(in the rows, 128 means zero)
Known rows, with every way that one mark hangs from another:
{k492 {k240 {k686 k287}} {k572 k620}}: [ 88  71 116  75 157 134 147 162 132 115 158 127 133 161 168 118  96  92
  95 118  95 150  82]
{k287 {k686 k240 {k572 k620}}}: [ 97  82 127  77  96 139 155 167 123 157 181 132 141 163 114 109 164 122
 123 167  95 140  49]
{k287 k686}: [ 98  68 119  83 113 129 165 176 141 155 157 132 104 162 127 116 160 126
 108 131 101 148  77]
{k572 k492}: [107  79 118  90 133 137 161 172 135 133 155 130 169 158 156 117 146 126
 114 122  95 158 166]
{k406 {k572 {k686 k240}}}: [113 100 116  83 180 127 162 179 144 145 155 123 113 169 146 111 160 130
 111 116 135 141 113]
{k492 k240 {k572 k620 {k686 k287}}}: [ 91 113 109  77 141 135 165 168 119  96 155 126 137 160 144 118  81  99
 111 115 101 156 100]
{k240 k492 k686}: [100  64 117  91 150 136 167 176 162 162 147 132 117 158 173 117 164 115
  58 121  72 140  68]
{k572 k686}: [100 108 111  89 146 139 183 182 138 130 152 126 106 158 147 115 152 123
 109 116  93 153 126]
{k406 {k572 k492 k620}}: [109  66 123  96 167 128 162 159 136 126 157 131 171 174 160 115 154 128
 112 118 145 143 121]
{k287 {k686 k572}}: [ 87  80 123  79  93 133 168 181 134 155 168 135  98 161 119 115 165 121
 113 162  96 141  72]
{k686 k240 k287 k572}: [ 99 139 117  62 117 146 148 177 125 157 193 127  90 156 121 106 149 119
 131 169  81 138  87]
{k240 k492 {k686 k287 k572}}: [ 82  99 117  80 125 141 171 181 154 160 174 133  89 155 153 115 164 108
  69 156  62 132  59]
{k492 k572}: [111  86 114  77 140 133 168 173 134 144 140 129 125 161 158 117  90 102
 107 117 104 154 107]
{k686 k240 {k572 k620}}: [106 107 125  73 123 151 151 163 117 148 179 131 144 161 136 106 157 118
 126 166  90 137  66]
{k620 {k572 {k492 k240}}}: [ 92  75 117  82 139 130 143 173 118 121 158 126 128 160 156 117 176 123
 109 128  95 158 143]
{k406 {k572 k686}}: [104  95 115  88 177 125 175 181 147 136 148 126  95 170 151 115 160 128
 105 113 138 141 115]
{k572 k492 k620 k686}: [100  93 116 104 136 144 185 162 120 104 166 128 208 160 151 116 148 124
 120 118  94 160 158]
{k686 k572}: [ 92 103 120  75 118 144 167 181 130 145 162 133  90 159 142 113 158 116
 113 160  91 138  97]
{k572 k620 {k686 {k240 k492}}}: [113 115 115  92 139 146 176 162 128 133 164 127 170 160 140 110 148 125
 101 121  85 150  67]
{k287 {k686 {k572 {k492 k240} k620}}}: [ 80  69 127  85  88 136 157 170 123 127 173 136 163 162 123 117 159 121
 118 163  98 146  94]
{k572 k620}: [107  82 119  90 144 142 170 156 127 132 156 132 130 165 154 113 153 121
 111 122 102 147  69]
{k686 k287}: [100 115 109  76 139 137 165 174 139 143 169 128  71 158 138 114 143 123
 115 125  93 149  97]
{k572 {k492 k240} k620 {k686 k287}}: [ 86 114 112  94 134 141 167 164 117  84 177 126 184 158 138 118 138 123
 123 119  91 161 156]

Rows:
[102 110 112  83 141 136 166 178 124 146 163 123 104 158 143 112 181 123
  99 128  82 152  87] => {k620 {k572 {k686 {k240 k492}}}}
[ 98  81 114  87 143 136 174 163 150 149 162 131 136 158 165 117 109  95
  66 122  75 143  47] => {k240 {k492 {k572 k620}} {k686 k287}}
[ 84  95 119  86 125 145 175 169 147 150 180 135 109 157 154 114 163 108
  72 156  65 131  38] => {k240 k492 {k686 k287 {k572 k620}}}
[ 97  81 127  77  90 135 149 177 127 158 180 131 166 158 116 111 160 125
 125 167  90 147 111] => {k287 {k686 k240 {k572 k492}}}
[ 91  92 116  98 138 142 166 164 118  86 160 128 207 160 150 118 143 124
 116 117  94 161 160] => {k572 {k492 k240} k620 k686}
[ 97  86 125  72  96 135 152 178 131 166 176 131 121 160 113 110 164 124
 121 166  91 141  70] => {k287 {k686 k240 k572}}
[ 97  76 129  81  90 139 152 165 121 149 186 132 187 161 116 111 161 124
 128 167  93 146  90] => {k287 {k686 k240 {k572 k492 k620}}}
[101 143 118  71 105 150 158 163 123 152 194 132 129 158 118 106 145 119
 111 170  74 134  32] => {k686 {k240 k492} k287 {k572 k620}}
[103  71 120  85 169 122 142 176 143 124 146 129 145 171 157 117 151 130
 105 116 142 145 149] => {k406 {k572 {k492 k240}}}
[ 80  85 120  80 141 145 169 168 138 144 187 130  92 159 158 113 170 107
 101 155  77 135  75] => {k240 {k686 k287 {k572 k620}}}
[118 128 112  73 127 140 155 162 131 155 173 128 145 158 131 109  99 112
 103 128  83 148  51] => {k686 {k240 {k492 {k572 k620}}} k287}
[ 99 127 122  73 109 151 150 161 112 137 205 128 173 157 125 107 145 120
 140 170  83 145 113] => {k686 k240 k287 {k572 k492 k620}}
[ 99 113 111  84 173 125 175 181 147 135 161 125  77 169 141 114 155 127
 110 116 135 141 113] => {k406 {k572 {k686 k287}}}
[111  99 118  98 139 147 168 159 118 115 175 125 230 159 146 111 147 127
 127 122  91 161 155] => {k572 k492 k620 {k686 k240}}
[ 92  56 120  87 150 134 139 175 141 121 153 128 169 157 171 120 153 120
  97 120  87 156 170] => {k572 {k492 {k240 k686}}}
[107 138 110  87 135 146 177 162 127 130 181 126 148 159 127 110 142 124
 108 126  80 149  63] => {k572 k620 {k686 {k240 k492} k287}}
[ 93  58 116  73 161 129 141 177 141 128 138 126 125 159 177 120 100  93
  86 114  95 151 111] => {k492 {k240 k686} k572}
[ 78 118 119  77 107 145 155 167 115 108 189 133 144 158 130 114 143 117
 127 164  89 144 119] => {k686 k287 {k572 {k492 k240} k620}}
[106  97 113  88 141 139 187 165 123 120 149 127 157 162 154 116  92 100
 111 114 103 155 101] => {k492 {k572 k620 k686}}
[102 105 113  81 150 136 163 176 119 143 167 121  95 159 147 111 185 123
 115 128  88 154 106] => {k620 {k572 {k686 k240}}}
[ 88  59 119  85 151 130 141 173 126 126 161 125 128 159 170 118 186 118
  99 127  87 156 143] => {k620 {k572 {k492 {k240 k686}}}}
[102  97 115  86 142 136 160 175 115 133 172 121 152 157 148 113 180 124
 121 128  86 161 157] => {k620 {k572 k492 {k686 k240}}}
[ 85  77 114  76 161 133 138 178 147 129 160 127  81 157 162 118 156 115
  92 121  85 146 102] => {k492 {k240 {k686 k287}}}
